In the rows, zero is written as 128.
Known rows, with every step that occurs:
f/a/b: [147 137  88 147  87  75 111 155 103 129 130 125 154  75 146 110 130 115
 122 141 124 136 133]
j/w/q/a/b: [138 132  69 156 118  80  79 141 124 115 111 109 121  48 144  76  74 108
 151 134 108 136 137]
b/a/j/w/p: [141 120  76 138  84  78 118 177 105 121 120 102 130 103 133  23  44 108
 142 114  82 139 131]
r/q/a: [139 137  62 161 101  99  99 151 134 133 103 154 153 119  98 153 157 113
 138 117 152 119 109]
j/w/f: [136 136  95 164 125  85 107 105 122 108 116 124 113  73 161  70 127 122
 139 137 117 119 138]
j/w/p/a: [123 122  89 132 101  78 122 123 114 119 103 122 133  81 155  51  89 130
 135 107 121 120 151]
j/w/q/a: [135 131  69 160 123  84  89 147 130 119 113 113 120  56 146  81  74 114
 159 126 117 126 132]
p/w/f: [134 135  98 143 111  87 110 214 117 113 112 135 141  92 150 159 168 139
 115 110  98 113 159]
r/q/w/b: [142 146  81 175 126 100 124 152 149 116  97 172 157 127 126 131 156 115
 149 134 104 113 128]
p/a/q: [144 119 101 144  79  91  99 184  96 115 101 131 144 105 148 137 133 119
 118  96 132 134 148]
b/a/q/w: [156 124  84 164  91  71 112 176 114 120 113 109 135 121 131 115 106  99
 142 117  75 136 143]
w/f/a/j: [149 139 112 144 114  84 120 190 115 138 128 125 138  65 142 105 134 119
 130 148  99 132 142]
q/w/b: [154 141  84 158 128  86 139 192 148 116 106 135 134 104 151 126 119 110
 145 142  73 112 142]
f/a/j: [148 131  93 145  87  88 117 201 105 148 134 149 149  89 141 102 111 114
 132 130 120 139 129]
j/w: [135 129  77 168 106  88 105 112 115 113 119 144 119  95 162  78 112 120
 140 122 139 121 125]
f/a: [143 133  87 155  96  82 128 163 113 136 132 130 152  90 147 120 135 125
 134 128 136 122 128]
q/a: [152 129  60 141  94  87 107 191 130 138 114 111 128  95 118 154 120 109
 132 118 133 119 116]
w/p: [135 135  80 131 108  83 144 157 130 116 119 127 138  85 126 119  91 132
 125 122 109 113 133]
r/q/a/b: [143 140  62 155  93  93  86 147 129 127 101 151 153 107  97 144 157 106
 130 126 141 130 114]
r/q/w/p/a: [135 134  86 144 114  89 125 164 135 128  88 162 165 126 111 147 152 125
 141 118 113 114 149]
a/b: [153 137  74 144  87  84  99 161 108 103 120 130 136  87 137 126 118 110
 112 138 127 134 129]
q/w: [157 132  78 154 117  83 123 195 133 125 111 143 132 115 141 170 137 111
 139 134 105 114 140]

Rows:
[135 132  77 169 108  84 125 114 125 100 112 101 125  92 168   4  75 113
 151 124  92 122 126]
j/w/b/a
[143 117 106 127  88  93  96 202  93 125 101 124 131  90 154  69 108 117
 124 111 119 135 155]
p/a/j/w/f
[137 122  95 102  88  87 131 214 110 127 105 123 146  89 128  97  73 127
 119 106 106 125 152]
w/p/a/j
[131 131  82 147 114  92  97 240 117 105 116 137 153  83 151 164 119 139
 130 104 102 117 155]
p/w/q
[146 120  75 152  92  83  99 194 104 112 122 101 132  94 139  33  35 106
 150 119  88 141 128]
b/a/j/w/q
[149 122  84 148  91  80 106 178 103 117 120  98 123 100 139  33  69 105
 140 126  86 138 133]
b/a/j/w/f
[158 129  95 162 105  69 115 173 115 118 110  97 130 106 129 110 115 101
 141 127  62 135 149]
b/a/q/w/f
[142 113  95 129  76  96  94 208  91 128 103 137 135 104 157  74 100 114
 124 101 134 136 146]
p/a/j/w
[131 132  79 170 126  88  96 130 123 101 119 128 123  64 163  74  75 123
 154 127 123 124 132]
j/w/q
[146 148  98 165 126  83 107 143 133 130 101 158 159 100 120 144 189 114
 140 152 102 125 147]
r/q/w/f/a/b
[149 124  66 141  91  90  89 200 121 151 113 136 117  86 123  91  90  95
 138 119 113 139 123]
q/a/j/w
[148 118  73 150  79  83 105 183 100 118 122 108 129 114 140  39  60 102
 141 116  99 140 125]
b/a/j/w
[158 135  78 153 118  78 143 194 142 113 105 104 137 115 147  96 101 105
 150 138  56 114 140]
q/w/b/a
[150 115  93 121  71 100 104 244  91 124 107 133 144 111 144 116 105 117
 116 103 134 134 142]
p/a/j
[146 135  99 155 118  76 122 163 129 131 107 159 133  89 126 155 121 110
 136 125  66 135 159]
a/q/w/p
[134 137 104 164 124  77 113 105 119 127 121 120 123  63 166  58 132 124
 143 140 114 124 144]
j/w/f/a
[139 133  98 157 100  88 119 168 111 144 128 146 142  74 160  37  91 110
 143 135  97 142 134]
f/a/j/w/b
[148 128  90 112 106  69 129 204 127 128  94 119 145  90 133 138 112 116
 128 128  80 120 171]
q/w/p/a/b
[149 128  79 137 104  86  90 196 124 149 111 124 111  72 123  87 101  99
 138 131 102 138 131]
q/a/j/w/f
[145 143 120 163 121  78 119 143 117 131 124 126 138  60 142 122 155 122
 130 142  98 133 149]
w/f/a/q
[137 133  67 159  97 100  86 158 126 143 102 172 144 113 104 107 133 104
 144 118 139 135 114]
r/q/a/j/w
[155 120  72 141  74  86 113 217 102 116 126 105 136 122 126  78  66 106
 131 115 102 136 120]
b/a/j
[147 134  66 147 120  89 100 209 136 118 116 100 134  59 123 149  79 116
 150 128 116 122 124]
w/q/a
